Each row comes from the steps of one path. Every step used is in the known rows, and no mark comes twice. Write the path behind each row, first mark first.
Known rows
z -> h: 0.776,-0.778,-0.468,0.523,0.335,-1.769,-0.452,2.116,-1.232,-0.037,0.506,-0.451,-0.496,-0.062,0.031,1.836,2.382,-0.455,0.264,1.221,0.101,-0.652,0.030,0.884
g -> t -> u -> c -> h -> z: 0.874,6.712,-1.602,2.264,-4.582,-0.857,-0.495,-0.220,-2.538,-0.059,0.562,6.556,-0.336,1.615,2.320,-0.364,4.232,0.592,0.441,-2.198,-2.206,-1.586,-2.768,0.812
g -> z -> h -> t: 2.635,1.769,-1.370,1.874,0.354,-1.836,-0.963,1.883,-1.047,1.232,1.186,-0.207,3.086,1.249,1.056,1.567,6.576,0.461,0.862,0.533,-2.187,-0.939,-1.332,0.790
g -> t: -0.395,3.755,-1.345,0.692,-0.264,0.229,-1.156,0.748,-1.560,0.622,-0.989,3.283,1.197,-1.022,1.193,-0.178,1.837,0.643,-0.648,-0.494,-0.576,0.347,-0.298,0.989
c -> h -> z -> g: 1.576,0.219,-1.791,1.200,-3.843,-4.632,-0.071,-1.278,-0.127,0.198,2.612,-0.910,-1.176,4.487,-0.105,-2.687,2.180,-1.017,0.270,-0.184,-1.318,-2.120,-1.619,-0.423
h -> c -> g: -0.447,2.530,-1.010,-1.149,3.243,-3.367,-0.225,-0.577,0.101,-0.771,1.466,0.578,-0.176,0.985,-0.418,1.129,-1.691,0.348,-0.308,-0.691,0.133,-1.265,0.474,-2.336
c -> h: 0.834,-0.411,-0.402,0.555,-3.872,-1.518,-0.775,-1.400,-0.013,0.181,-0.108,-0.480,-0.909,0.216,-0.402,-1.727,0.498,-0.564,0.377,-0.455,-0.846,-1.421,-0.543,-0.250
h -> c -> g -> t -> u: -0.457,6.137,-1.445,-0.234,2.389,-3.598,-1.026,0.502,-1.660,-1.047,1.469,6.712,0.673,-0.648,0.651,1.223,-0.175,0.949,0.306,-0.881,-0.300,-1.011,-0.410,-1.559
u -> t -> h: 0.166,4.394,-0.612,1.765,-3.169,-0.819,-2.502,1.252,0.061,1.509,-1.076,0.706,-1.885,0.632,0.303,-1.682,0.640,-0.414,-0.961,-0.852,-0.236,-0.256,-0.440,0.587
z -> h -> c -> g -> t: 0.166,4.277,-2.297,-0.060,3.024,-4.567,-1.523,2.209,-2.394,-0.437,1.126,2.325,0.204,0.043,0.511,2.734,1.926,0.272,-0.506,0.078,-0.119,-1.309,0.341,-0.592
h -> t -> u -> c -> g -> z: 1.335,6.122,-1.042,0.727,-0.608,-2.898,0.504,0.018,-0.696,-0.791,1.745,4.940,3.077,1.646,2.456,0.749,3.785,0.576,1.281,-0.553,-1.382,-1.288,-2.822,-0.711
h -> c: -0.403,2.049,-0.266,0.272,2.525,-0.417,-0.409,-0.767,-0.407,-0.588,0.607,0.623,0.046,0.278,-0.635,1.545,-1.290,0.787,-0.223,-1.864,-0.310,-1.562,0.656,-1.407
h -> c -> g -> z: 1.224,2.654,-1.526,-0.395,3.308,-3.704,-0.267,-0.721,0.773,0.527,1.776,0.099,0.398,0.163,0.355,1.213,1.203,0.945,0.298,-0.684,-1.054,-1.160,-0.437,-2.140
g -> t -> h: 0.160,3.183,-1.076,1.935,-2.799,-1.128,-1.691,2.497,-2.321,2.413,-1.496,2.745,0.297,-1.857,0.930,-1.884,2.244,0.221,-1.517,-1.002,-0.732,0.428,-0.528,1.558
h -> z -> g: 0.892,0.604,-1.607,0.697,0.033,-3.396,0.954,0.208,0.100,0.274,2.858,-0.209,-0.202,4.766,0.304,-0.932,1.972,-0.546,-0.278,0.090,-0.360,-0.814,-1.351,-0.325
g -> t -> u -> c: -0.086,6.640,-0.715,1.104,-1.235,0.216,0.068,0.705,-2.413,-0.565,-0.446,7.529,0.450,-1.805,2.795,0.951,2.235,1.122,0.096,-1.597,-0.695,-0.445,-1.336,1.047
c -> g -> z -> h -> t -> u: 2.536,2.549,-1.421,0.653,0.380,-5.485,-0.493,2.483,-0.899,0.103,2.431,3.430,2.379,1.015,1.207,1.300,5.239,-0.081,2.007,1.955,-1.244,-0.734,-2.115,-0.263
g -> z: 2.171,0.037,-0.510,0.875,-0.141,-0.205,-0.063,-0.103,0.833,1.664,0.296,-0.863,0.594,-0.880,0.980,0.041,3.638,0.744,0.669,-0.147,-1.492,0.045,-1.014,0.281
u -> t: -0.292,5.056,-0.781,0.527,-0.628,0.579,-1.943,-0.482,0.762,0.083,-0.363,0.952,-1.045,1.369,0.689,-0.313,0.193,-0.019,-0.040,-0.423,-0.188,-0.217,-0.176,-0.093
h -> t -> u -> c: -0.134,5.719,-0.038,1.101,-1.095,-0.479,0.403,-0.068,-1.619,-1.676,0.606,5.652,2.919,2.062,1.405,0.727,1.333,0.508,0.816,-1.404,-0.700,-1.601,-1.913,-0.262
u -> c -> h: 0.792,2.364,-0.741,0.393,-3.946,-1.034,0.441,-2.087,-0.568,-0.515,-0.392,-0.440,-1.536,0.143,1.250,-0.507,0.879,-0.089,-0.172,-1.935,-0.809,-2.092,-1.075,-0.070
h -> z -> g -> t -> u -> c: 0.780,6.072,-2.292,1.735,-0.926,-3.324,0.921,0.676,-2.089,-0.418,2.428,5.901,0.150,3.294,2.658,-0.044,3.779,0.374,-0.217,-1.390,-0.933,-1.267,-2.439,0.564
z -> g -> t -> u -> c -> h: 1.266,5.401,-2.083,1.271,-3.318,-5.031,0.237,-0.335,-2.200,-1.041,1.136,6.594,-0.198,-1.174,2.523,-1.238,2.229,0.172,0.350,-0.841,-0.496,-2.185,-1.514,0.608

Which path is each row?
2.233,1.918,-2.116,0.327,0.937,-5.061,-0.813,1.843,-0.458,0.839,2.073,-0.310,2.477,1.667,1.007,1.131,5.326,-0.092,0.806,1.753,-1.306,-0.713,-1.494,-0.190  c -> g -> z -> h -> t
0.769,4.357,-0.649,1.406,-0.661,-2.072,0.026,2.062,-2.741,-1.565,1.242,4.537,2.120,1.573,1.204,2.483,3.646,0.067,0.962,0.034,-0.562,-2.041,-1.603,0.668  z -> h -> t -> u -> c
1.643,3.469,-2.148,2.102,-4.556,-4.584,-0.677,-0.099,-1.444,0.092,2.449,4.768,-0.383,3.040,0.778,-2.582,3.486,-0.342,0.696,-0.455,-1.745,-1.920,-2.394,0.131  c -> h -> z -> g -> t -> u
0.452,4.753,-1.571,0.290,2.363,-5.063,-1.281,2.753,-2.716,-1.156,1.788,5.825,0.100,-0.705,0.555,2.977,2.067,0.569,0.617,0.475,-0.240,-1.428,-0.209,-0.583  z -> h -> c -> g -> t -> u
2.879,4.023,-1.070,2.370,-0.772,-2.063,0.085,1.793,-1.770,0.083,1.368,3.423,2.426,0.538,2.296,2.546,7.166,0.756,1.652,-0.321,-2.200,-1.742,-2.453,0.869  g -> z -> h -> t -> u -> c
0.133,3.349,-1.893,0.296,-1.814,-4.395,-1.359,2.458,-1.625,1.924,-0.463,2.576,0.072,-1.153,1.005,-1.842,1.589,-0.277,-1.364,0.433,-0.112,0.745,-0.634,0.503  c -> g -> t -> h
0.976,2.623,0.236,0.950,-4.431,-1.540,0.765,-1.176,-0.993,-1.230,0.538,4.390,-1.519,-0.696,1.284,-0.204,0.928,0.057,1.192,-1.310,-0.718,-2.094,-1.748,0.016  t -> u -> c -> h
-0.078,6.247,-0.933,1.867,-0.949,-1.214,-2.649,0.690,-0.166,1.127,-0.468,1.259,-1.724,0.746,-0.134,-0.698,-0.206,0.310,-1.113,-2.284,-0.644,-1.322,0.165,-0.591  u -> t -> h -> c
-0.145,6.628,-1.377,0.738,-0.455,-3.709,-2.777,0.795,0.172,0.893,0.142,1.098,-2.018,1.305,0.052,-0.805,-0.688,-0.148,-1.137,-1.231,-0.172,-1.113,-0.112,-1.269  u -> t -> h -> c -> g
1.761,0.435,-1.179,-0.636,0.731,-3.632,0.078,0.081,1.108,1.187,1.223,-0.540,0.223,-0.413,1.046,-0.313,2.738,0.101,0.681,1.216,-0.935,0.388,-1.327,-0.582  c -> g -> z
1.162,5.623,-2.876,1.617,-3.917,-3.533,0.322,-1.532,-1.862,0.373,1.290,1.579,-0.983,3.284,2.468,-1.347,3.810,-0.007,-0.882,-2.231,-1.725,-2.401,-2.141,0.392  u -> c -> h -> z -> g -> t
-0.203,4.333,-1.179,-0.339,-0.192,-3.395,-0.595,1.458,-1.373,-0.433,0.776,6.723,0.699,-1.110,1.392,-0.204,1.119,0.198,0.621,1.130,-0.111,0.593,-1.177,-0.096  c -> g -> t -> u
0.752,0.053,-0.565,2.361,-3.163,-1.589,-0.660,2.129,-0.783,2.324,0.600,-0.759,-1.247,3.319,-0.306,-1.874,2.283,-0.492,-1.049,-0.927,-1.218,-0.112,-1.540,0.593  t -> h -> z
0.202,3.403,-0.143,-0.627,-0.781,-2.943,1.640,0.162,-0.693,-1.553,1.304,4.972,-1.091,-0.416,1.931,0.976,0.106,0.002,0.866,-0.103,0.259,-0.715,-1.593,-0.668  t -> u -> c -> g
0.472,1.780,-1.000,1.082,0.435,-1.973,-1.046,2.039,-1.989,-0.442,0.925,0.681,2.786,2.409,-0.044,1.583,3.086,-0.316,0.257,0.789,-0.523,-1.239,-0.328,0.505  z -> h -> t
-0.170,3.582,0.249,1.127,-0.769,-0.506,-0.362,0.807,-1.018,-1.232,1.062,5.441,3.441,1.958,0.100,-0.019,0.982,0.256,1.341,-0.165,-0.589,-0.837,-1.379,-0.327  h -> t -> u
0.369,2.991,0.313,0.557,-1.177,-0.240,1.437,-0.047,-0.965,-1.318,0.555,4.808,-0.775,-0.793,1.631,1.165,0.603,0.417,0.985,-1.092,-0.018,-0.947,-1.394,0.102  t -> u -> c
0.772,2.564,-2.165,1.537,-1.839,-5.043,-0.673,2.328,-2.052,1.692,0.160,2.872,0.257,-1.396,1.249,-2.411,1.996,-0.250,-1.486,0.035,0.273,-0.228,-0.406,1.311  z -> g -> t -> h
0.572,4.154,-2.304,1.584,0.051,-5.312,-0.855,1.766,-2.325,1.182,0.559,3.474,0.511,-1.138,0.852,-1.385,1.191,0.259,-1.688,-1.191,-0.077,-1.291,0.212,0.342  z -> g -> t -> h -> c
1.812,3.216,-1.017,1.451,-4.164,-4.282,1.532,-1.037,-1.031,-1.171,2.648,4.242,-1.688,2.783,1.502,-0.845,2.257,-0.450,1.077,-1.249,-1.083,-2.693,-2.573,-0.310  t -> u -> c -> h -> z -> g
0.504,5.190,-1.140,2.655,-3.394,-0.594,-2.433,1.484,0.108,1.950,0.124,0.350,-2.042,4.319,0.342,-1.825,2.383,-0.443,-0.874,-1.337,-1.392,-0.419,-1.549,0.400  u -> t -> h -> z
2.488,2.709,-0.746,0.524,-0.401,-4.364,1.158,1.579,-0.959,-0.595,2.181,3.936,-0.967,-1.159,2.532,2.339,4.430,0.290,1.488,0.635,-0.966,-1.079,-2.183,0.079  t -> u -> c -> g -> z -> h
0.188,4.058,-2.341,0.922,-2.043,-4.102,-1.481,2.533,-1.622,2.156,0.727,2.145,-0.203,2.348,0.931,-2.037,3.028,-0.421,-1.352,-0.091,-1.027,0.430,-1.545,0.364  c -> g -> t -> h -> z
2.696,-0.194,-1.517,-0.273,0.951,-5.147,-0.278,1.883,0.083,1.013,1.747,-1.097,-0.232,-0.527,1.064,1.329,4.632,-0.229,0.962,2.127,-0.911,0.086,-1.042,-0.056  c -> g -> z -> h
0.109,6.318,-2.429,1.045,-2.240,-3.527,-0.261,1.431,-2.129,1.619,0.401,2.092,-0.988,2.497,2.541,-0.792,3.350,0.022,-1.880,-1.715,-1.090,-0.542,-2.158,0.486  u -> c -> g -> t -> h -> z
-0.007,4.247,-0.576,1.083,-0.939,-0.101,-0.857,1.419,-1.978,-0.153,-0.261,7.270,1.114,-1.977,1.403,0.101,1.860,0.857,0.642,-0.235,-0.697,0.263,-0.999,0.896  g -> t -> u
1.619,2.916,-1.919,1.040,-3.860,-3.818,1.169,-2.012,-0.716,-0.193,2.056,-0.708,-1.849,4.052,1.463,-1.352,2.526,-0.552,-0.331,-1.716,-1.169,-2.727,-1.954,-0.255  u -> c -> h -> z -> g
-0.231,6.143,-0.572,-0.055,-0.568,-2.669,0.589,0.113,-1.444,-1.791,1.439,5.405,2.669,2.390,1.581,0.580,1.154,0.178,0.867,-0.459,-0.289,-1.456,-2.024,-0.897  h -> t -> u -> c -> g
1.532,6.644,-1.813,1.490,-0.435,-3.747,-2.686,0.817,0.659,1.945,0.558,0.702,-1.513,0.570,0.725,-0.856,2.019,0.394,-0.598,-1.393,-1.420,-1.124,-0.777,-1.087  u -> t -> h -> c -> g -> z
